Every row comes from one small tree of marks. The marks that hang from a mark follow it in brackets, in the order of their numbers. Every link used is in the known rows. Which tree was each row made from?
Known rows
z975(z360): [ 35  13 -14  51  39 -13  23  44  -1  12  -3 -18   0  18  -6  11  16 -17
   2 -24  34  31  20  -4  -1   5 -13   4  18 -22   9 -13 -28  38]
z278(z796(z360(z89(z120(z14)) z975))): [ 31  11   6  57  51 -20  26  19 -26   5 -67 -39 -10  -5   3  14  20 -11
   6  -6   7  23  25  -3  -6  11 -25   9  41 -16   0  -1   6  21]
z360(z89(z120(z14)) z796 z975): [ 15  -6   6  50  40 -15  25  24 -23  20 -43 -47  -8   9  12   2  19  -7
  -2  -4  12  27   3  -3  13  10 -14  18  41  -3  11  -8  21  29]
z120(z14(z372 z517(z114)) z796): [ -9  23   3  55 -16 -28  24  13   3  14  11 -18   4  15  10   7   8   6
   6 -15  34  33 -10   9 -13   6   6  -7  44 -12  18 -15  19  28]
z120(z14(z517(z114))): [ 14  23  17  53  33 -30  22   6   1  19 -21 -12   1  26  10   1   7  -9
  10 -10  32  30  -6   5   0  -1  -3  -3  43  -9  13 -16 -20  29]
z89(z360(z796 z975)): [ 21  -2 -10  50  50 -24  29  42 -23  14 -10 -42   5  14  10   6  19 -13
   0  -4  24  15   4  -5  -2   1  -8   8  22 -17  20 -10  18  28]
z89(z120 z360(z796 z975)): [ 15  -6   8  52  55 -24  30  37 -19  15  -5 -48  -1  17  10  -6  20 -19
   5  -7  31  14   3 -12   4   3 -10  -2  27 -16  12  -8  20  27]
z14(z120(z89) z517(z114)): [ 30  16  18  64 -15 -23  22   0  43  -5 -16 -12   3  15  17  -2   1  -8
   9 -13  20  36   9  -3   5   4 -21  -6  28 -18  17 -10   3  28]
z372(z14(z120 z517)): [ 18  13  13  57  15 -20  13  17  46  16  16  -8  -6  11  13  13   3  13
  19 -12  38  27  -6   5  -9  13 -16   2  30 -15   3 -11  -9  31]
z114(z120): [ 18  25   9  54  44 -10  14  36  18  12 -13 -26  -4  11  -2  -4  10 -13
   2 -19  28  36   9  -4   8  -4 -12   3  15 -22  11 -13 -46  35]
z14(z120 z372 z517(z114)): [  8  22   7  54 -14 -28  19  18  47  11  25 -20   6  14   4  11  -2   6
  12 -10  45  38  -9   2   4  -3 -11 -16  30 -23  -2  -8   8  30]
z278(z796(z360(z89))): [ 40  30 -15  57  42 -20  16  26 -23   2 -53 -28  -4  13  -7  24  10 -18
  -6  -9  13  32  38   0 -16   3 -26   7  26 -24   2  -2   7  25]
z372(z14(z517(z114))): [ 20  24  13  53  43 -26  22  11   9  15  -3 -18  -1  32   9   7  -3  -2
  13  -4  43  29  -5   8  -6   5 -13   1  50 -11  13 -18  -9  25]
z975(z360(z89(z120(z14(z372))) z796)): [ 13  -3  -2  46  -1 -13  19  43 -12  14   9 -46  -9  16  -5  14  13   5
 -10 -17  43  35  15  -5   7  10   5  -7  33 -11  12  -5  30  41]
z517(z14 z114(z120)): [ 25  35  19  59  33 -21  21  10  -3  10 -15 -44   6  16 -11 -15   3  -7
  18  -9  41  33  -5  -3  19 -19  -8  -7  33 -24  14 -16 -47  31]
z14(z120(z796) z372 z517(z114)): [ -4  23   7  60 -42 -27  19  15  45   6  38 -16   5   6   9   8   4  10
  11 -13  30  34 -10   5  -7   5  -8 -10  30 -25   8  -8  31  28]
z796(z360): [ 26   8 -18  55  48 -20  19  34   5  16 -31 -21  -2  12  12  15  13 -24
  -7 -14  25  28  15  -1 -11 -12 -13   8  24 -30   1  -6 -18  29]
z14(z372 z517(z114)): [ 11  25   0  49  16 -27  25  19  17  16   2 -22   7  30   3  14  -1  -8
  -1  -8  48  39  -7   2  -1  -3 -12 -13  37 -19   4 -14   2  27]
z89(z120(z14)): [ 11   7  13  53  61 -17  18  28   7  24 -20 -21  -7  15  11 -10  17 -20
  11 -24  42  27   5  -7   8   4   0   5  33 -13  -3 -14 -26  31]
z278(z796(z360(z89(z120) z975))): [ 38  13   2  58  49 -18  28  20 -19   1 -60 -42  -8   3  -1  17  16 -19
  -2  -2   8  28  28  -6  -9   9 -42   9  34 -22  -4   1  14  20]
z372(z14(z120(z796) z517(z114))): [  6  22  15  64 -20 -26  17   7  35   5  33 -11  -2  10  17   0   3  14
  25  -8  27  25 -11  11 -12  14  -9   2  44 -18  16 -12  20  26]
z360(z796 z975): [ 13   7 -17  53  38 -17  31  41 -18  18 -22 -36   6  12  13   6  16  -8
   0  -6  15  26  -2   0   2   2 -20  18  26 -15   9 -15  10  28]
z975(z360(z89(z120(z114)) z796)): [ 30  -6  13  45  22 -20  21  39 -23   0   3 -43 -12  22   1   9  13 -13
 -15 -16  20  31  21  -1  14   3 -10   3  33  -5  24   2  24  38]
z89(z120): [ 17  10  11  53  64 -16  20  28   8  19 -17 -22  -6  23   6 -10  13 -28
   3 -22  39  31   6 -12   6   0 -16   3  27 -21  -8 -13 -18  30]
z120(z14 z114(z517) z796): [  6  16   5  53  17 -33  20  22 -24   9  -1 -14  -7  14  13   7  16   4
  17 -28  19  24  -2  13 -15   8  12  26  39   3  28 -16 -10  27]
z517(z14(z120(z796))): [ 16  20  -1  68  -5 -23  20  13  20  10  -2 -23   5  -4   6  -4  18   5
  24 -19  24  21  -4  -2  -1   0 -10   7  20 -27   3 -12   0  33]
z114(z120(z89(z360(z975)) z796) z517): [ 31  16  18  60   0 -21  26  19  -3 -14 -13 -37  -5   7  -1  -4  15  -2
   9 -20   3  26  25  -4 -18  16  -8  11  16 -14  48 -14  -9  25]
z14(z120(z796(z360))): [ 12   9 -18  67 -10 -18  14  30  29   6  -6 -15  -3  -9  21   9  19  -9
   5 -19   9  23  11   2 -14  -5  -9  10  16 -36   5   0  12  31]
z517(z14(z120 z372) z114): [ 15  26  -6  59  -3 -26  22  19  28  12  15 -39  13   6  -4   0  -1   6
  27 -10  59  33 -16  -4  21 -13  -5 -10  32 -28  -5 -12  -2  30]
z796(z360(z89(z120) z975)): [ 36  -4  -1  52  52 -15  26  22  -2   8 -56 -41 -11   7  10  15  15 -26
 -17  -4  10  30  18  -5   0  -3 -34  14  34 -25  -1   3   2  24]

Write each row's tree
[-13  17  26  56  -8 -28  25   7  11  15  15 -22  -3  17  12  -5   8   1
  11 -16  39  32  -9   2  -9   6   3 -13  50 -12  13 -12  25  28] => z89(z120(z14(z372 z517(z114)) z796))
[ 25   7   7  61  10 -13  25  26   3 -13 -27 -40   0  -7  10  -9  20 -13
  -2 -18  -7  25  27  -7  -6  17 -11   5  14 -20  47 -10  -3  29] => z114(z120(z89(z360(z975)) z796))
[ 44  13  11  65   8 -30  23   8  18  -8 -14 -38  11  10   2 -13   4 -12
  25 -11  39  21  13 -12  18  -7   0 -10  27 -24  24 -11   1  28] => z517(z14(z120(z89(z360))) z114)
[  3  19   9  58  13 -26  20   9   3  16 -13  -4  -5  13  16   5  20  -1
   3 -21  13  23   2   7 -22  14  -3   6  32 -10  18 -15  -2  32] => z120(z14(z517) z796)
[ 31  -7 -11  56  31 -21  30  38 -18   0 -36 -44   7  12  17   3  16 -18
  -6 -10  10  21  20 -10  -2   9 -11   8  20 -12  33 -12  31  27] => z120(z89(z360(z796 z975)))
[ 33   2   7  50  22 -14  21  35 -16   9  -9 -40 -10  27  -6   5  14 -14
 -12 -14  26  33  23  -8   6   6 -15  -1  27 -16  13  -3  22  38] => z975(z360(z89(z120) z796))
[  3  21   5  49  15 -28  23  16   8  20   0 -20   4  22   5  12   2   1
   7 -11  48  35  -9   5   0  -1   2 -10  43 -11   9 -16  -4  28] => z120(z14(z372 z517(z114)))
[  7  32  -3  63 -25 -24  23  16   7   1   5 -52   6   0  -1   0   5   7
   6 -10  32  33   0   2  -5 -24   1 -13  34 -36  20  -8   1  30] => z517(z14(z372) z114(z120(z796(z360))))
[ 24  32  -4  52  21 -31  25  16  -6  20  -1 -35   3  32 -18  20   2  12
  20 -19  63  35  -8  -4  -8  -9  -6   3  30 -17  -6 -22 -19  27] => z114(z517(z14(z372)))
[ -5   0  17  55  35 -24  20  25  -3  10   1 -22  -9   3  23 -14  22 -12
   9 -29  15  22   1   3   3   8   6  15  40  -4  20  -9  -3  31] => z89(z120(z14 z114 z796))
[ 42   4 -25  51  51 -15  24  27  -6   6 -67 -37  -2   4   9  27  14 -21
 -19  -2   4  31  19   2  -4  -3 -31  21  29 -24   7  -1   0  26] => z796(z360(z89 z975))
[  4  13   1  48  22 -24  21  23  15  24  -5 -16  -1  18   7  21   9   6
   1 -19  42  33  -4   2 -10   5   0  -6  30 -11   4 -15 -10  33] => z120(z14(z372 z517))
[ 23   7 -21  66   1 -15  22  26   5  -5 -43 -19  -1   5  26   9  16 -22
 -15 -23  -4  30  32  -4 -25   2 -13  15  22 -27  24  -7  19  28] => z120(z89 z796(z360))
[ 34   7  23  43  52 -28  27  16 -18   2 -26 -39 -14  23  -1  10   8 -11
  -1 -12  20  33   5   3   8   8 -28  26  43   1  11  -5 -10  21] => z360(z89(z120(z114(z517))) z975)
[ 16  18 -10  58   4 -21  19  26  31  16  10 -34   8   1  -4  11   7  12
  20 -18  53  31 -10  -6  12  -7  -9  -6  20 -28 -10 -11  -7  34] => z517(z14(z120 z372))
[ -2   6  19  49  28 -24  21  15  26  24  -1 -21  -8  20   7   7  10   1
   5 -21  47  31  -3  -6  -6   5  -4 -12  35 -11  -4 -11  -4  32] => z89(z120(z14(z372 z517)))
[ 22  -4  18  46  77 -31  19  34   1   7   4 -32  -7  19  10  -8  14 -33
   5 -23  40  18  11  -8  11  -1   2  -3  30 -11  16  -3 -10  30] => z89(z120(z114) z360)
[ -2  10  11  54  15 -32  22  13  -4  10  -6  -7  -5   8  24   9  19   2
  -1 -24   5  22  -1  14 -16  10   3  13  37   1  31  -9   0  32] => z120(z14(z517) z114 z796)
[ 18  -3   9  50  36 -20  27  23 -13  -1 -25 -38  -9   0  14   0  19 -18
 -11 -13  -6  30   7   4   5  14 -27  25  39  -6  19  -1  19  26] => z360(z89(z120(z114 z796)) z975)
[  7  19 -17  68 -40 -29  22  18  25   2  11 -40   9  -7  10   7   6   9
  20 -10  37  26  -7   2  -4 -20  -1  -7  34 -38   4  -4  29  28] => z517(z14(z120(z796(z360)) z372) z114)
[ 15   0  16  52  53 -26  19  37  -9  18   8 -39  -5  28   7  -9  15 -24
   4 -15  42  17  11 -14   3  -5   4 -10  26 -18  11  -7  20  32] => z89(z120 z360(z796))
[ 11  10  15  56  30 -13  14  17  -9  13 -30 -24 -12  11   8  -7  19 -16
  -1 -21  15  31  15  -3  -1  15  -5  14  37 -11  12  -9  12  31] => z360(z89(z120(z14 z796)))
[ 26  -3  -2  62  -4 -20  15  36  19  -3  -2 -32   2  10  16  -3  12  -9
   3 -17  22  22  21 -10   4   5   2  -4  12 -21  27  -6  35  34] => z14(z120(z89(z360(z796))))
[ 37  12 -14  50  16 -13  19  42 -24   8 -13 -34  -2  25  -8  18  13  -8
 -15 -12  21  35  26   0   1   5 -14   8  22 -15  20  -7  21  39] => z975(z360(z89 z796))
[ 30  22 -21  60  51 -21  31  31 -21   6 -44 -31   2  -2   5  20  18 -11
  12  -7  10  23  20  -1 -17   5 -33  11  26 -27   0  -7  -4  22] => z278(z796(z360(z975)))
[ 10 -12  11  52  57 -25  28  33 -22  18  -7 -46  -3   8  13  -9  24 -10
  13  -9  28  10  -1  -9   8   3   7   0  34 -11  16  -9  20  29] => z89(z120(z14) z360(z796 z975))
[ 19   5   8  63 -25 -24  16  19  19 -13  23 -17 -11   5  21   6   4  19
  25 -27  13  28   8  11 -14  24  -3  28  36  -3  35 -14  15  25] => z372(z14(z120(z89 z114(z517) z796)))
[ 43  23 -20  56  47 -18  27  25 -28   0 -70 -37  -1   0  -4  28  15 -14
  -5  -1   1  29  30   2 -14   9 -40  15  29 -23   6  -2   9  21] => z278(z796(z360(z89 z975)))
[ 24   7  11  54  13 -12  18  25 -12   7 -11 -24 -13   7  -4  -2  22 -12
  -2 -25  15  29  25  -1  -3  22  -3   7  31 -12  22  -6   6  38] => z975(z360(z89(z120(z14 z796))))
[-16   0   3  50  16 -23  20  35   6  11  22 -30  -7  -2  20  -2  17  -3
   6 -29  30  29  -3   3   3   8  13   5  40  -6  13 -10  13  32] => z89(z120(z14(z372) z114 z796))
[ -7  15 -23  54   7 -17  20  36   0  19  -1 -23   2   1  11   9  17   1
   8 -25  32  32   3   2  -9  11  10   9  27 -15  11 -17  10  32] => z120(z14(z372) z796)
[ 24   1  -5  58 -12 -24  22  22  33  -8  -5 -39   7  -4  12  10   3  11
   8 -25  34  35   2  -3  19  -3  -8   1  22 -13  14  -8   5  33] => z517(z14(z120(z89 z114) z372))
[  8  17  26  64 -21 -16  17   2  25  -4 -26 -13  -8   3  17  -8  16   5
  -3 -26  -4  33  18   2 -18  15  -4   1  23  -8  42 -14 -15  36] => z114(z120(z14(z517) z89 z796))
[ 21  29  18  63 -21 -15  17  17  11  -9 -11 -22  -8  17   2  -6   8   0
   6 -29  10  40  21  -2 -19  11 -10  13  18 -15  34 -18 -18  29] => z114(z120(z89 z796) z517)
[  2   8 -21  59 -12 -13  21  33  10   5 -18 -23   3   1  20   7  15  -2
  -1 -30  19  37  17  -2 -10  18   5  11  25 -12  23 -19  21  31] => z120(z14(z372) z89 z796)
[ -6  -7 -14  57   8 -18  30  35   8  14 -13 -39  -5 -15  23  10  23  -3
   1 -16  19  23   0  -1 -15   5  -4   7  37 -24   4  -4  21  27] => z89(z120(z14(z372) z796(z360(z975))))
[  9  28  -1  62 -36 -30  21  13  19   9  30 -30   2   9 -10  12   7  27
  33 -23  48  30 -12   1 -14   1  -2   2  24 -23  -1 -16   8  29] => z114(z517(z14(z120(z796) z372)))
[  9 -11   0  57  33 -24  32  29  -2   0 -15 -35  -8  -9  29   2  24 -19
  -4 -15  -3  18   5   4  -9  -2 -20  17  38 -19  15   2  15  24] => z89(z120(z114 z796(z360(z975))))
